Known rows, with every step that occurs:
vigat > mizun > venu > varad > sedad: [-36 -24  -1  12 -33   0  -4 -16  32 -18 -29  40  19 -11 -17 -16 -33 -14]
zodepup > sedad > varad > vigat: [-21  -7  -9 -24 -60 -79   9   4 -20 -12 -31  30 -48  -4 -12   6 -13 -14]
sedad > varad: [-16   3  -6  -6 -43 -43   1   4  -7   4  -9   9 -19  -4 -12  -3  -9  -4]
zodepup > vigat > varad > sedad: [-40 -28 -35 -15   2 -43  12  18  -6 -19 -32  23  29  -6  -9  30 -17  -6]
vigat > mizun > venu: [  1 -26  -5  33  -3  16  14 -26  13 -20 -33  27   3 -18   0 -24 -21  -4]
vigat > mizun > venu > zodepup > sedad: [ -3 -50  49  39 -24  -6  21  -9  26 -67 -36  51 -14 -11  16  12   0  -9]
mizun > venu > zodepup > vigat: [  2 -43  43  27  -8  -5  -2   1  23 -86 -19  44  -3   1  -5  35  16 -11]
venu > mizun: [  8  14   0  18  -8  -2 -15 -10  10  -4  36   8  -5  -6  14  17   5  -6]
vigat > mizun: [ 12 -17   1  13  -1   5   2   0  -9   6 -33  -3   6 -22  14 -14  -9   4]
vigat > mizun > venu > zodepup: [  3 -45  29  33 -11   8   3 -14  20 -51 -34  29 -20 -15   4   0 -13  -4]
sedad > zodepup > vigat > mizun > venu > varad: [ -9 -39  41  69 -48  33   1   0  22 -35 -51  45  40 -26   6   5  12  -9]
mizun > venu: [-12  -9  -4  19  -2  13  12 -25  21 -24   1  29  -5   4 -16  -8 -13  -7]
venu > zodepup > vigat: [ 14 -34  47   8  -6 -18 -13  28   1 -62 -18  15   0  -4   9  44  27  -4]
mizun > venu > varad > sedad > zodepup > vigat: [-35 -29  10  32 -50   4 -11  -7  31 -35 -17  53  36   2 -27  32   0 -17]
zodepup > vigat > mizun > venu > varad > sedad: [-26 -40  11  20 -30  -8  -7   0  25 -49 -48  54  43 -16 -14   1 -14 -17]
zodepup > vigat > mizun > venu: [ 13 -39  10  40  -2   7  10 -11   6 -49 -51  37  26 -21   1  -7  -2  -7]
varad > sedad > zodepup > vigat: [ -2 -25 -15  10 -22 -14 -14   1  -9  -4 -18  12  25  -3 -16  43   2   0]

Rows:
[-47 -14  -3  24 -53  13  -6 -22  38  -4   3  40  13   7 -29  13 -19 -13] -> mizun > venu > varad > sedad > zodepup
[-22  -4  15   0 -55 -58  20   8   0 -13 -13  31 -11   2  -2   8   5 -11] -> zodepup > sedad > varad
[ 13 -22  14  32 -18   9  -6   8  -9 -12 -20   7  23  -9   4  32  23   2] -> sedad > zodepup > vigat
[-48 -19 -50   3 -22 -16  13  -3  -5  30 -14   7   7  -4  -9  28 -33   2] -> vigat > varad > sedad > zodepup
[-35 -30  -4  38 -54  17  -5 -22  30   0 -31  37  19 -16 -14  -2 -29  -9] -> vigat > mizun > venu > varad > sedad > zodepup
[-22 -18  14  12 -49  -8 -23  20  10  -9 -15  23  41  -3 -10  40  12  -8] -> venu > varad > sedad > zodepup > vigat
[  0 -49 -20  42 -25   3  -1 -26   5 -24 -50  38  27 -19 -18  19 -19  -4] -> varad > sedad > zodepup > vigat > mizun > venu
[-10 -13   9  -9 -32  -8 -18  14  -8   2 -50   8 -16 -25   7 -20 -16  -7] -> venu > varad > vigat > mizun
[ -9 -23  -9 -12 -61 -73   9   2 -28  -7 -63  27 -43 -24   2  -9 -21 -12] -> zodepup > sedad > varad > vigat > mizun
[-13 -44  -1   2 -59 -55  -6 -16  -6 -47 -60  39 -75 -25 -17  -3 -39 -14] -> sedad > varad > vigat > mizun > venu > zodepup
[  1 -28 -28   7  -8  -5   2 -31  -6 -18 -51  25 -34 -21 -12 -27 -38  -8] -> varad > vigat > mizun > venu
[-16  -1 -29 -30 -47 -62  -9  -2 -25   5 -27   9 -55  -7 -23  -4 -26  -9] -> sedad > varad > vigat
[ -9 -30  28  20 -11   4   3 -14  28 -56   0  33 -28   7  -9  18  -5  -7] -> mizun > venu > zodepup
[-30 -36  20  -5 -70 -75  12 -11   9 -68 -31  62 -78   3 -21  23 -18 -22] -> mizun > venu > zodepup > sedad > varad > vigat
[-12 -11 -32   2 -23  -5 -11 -15  -2  25   0   0   2   2 -17  26 -16   1] -> varad > sedad > zodepup
[-20 -20  27  35 -30  23   6  -7  30 -23 -31  36  17 -17   4 -28 -11 -12] -> vigat > mizun > venu > varad
[-21   3   9 -21 -29 -13 -19  14   0  -3 -16  10 -22  -4  -7  -5  -8 -11] -> venu > varad > vigat
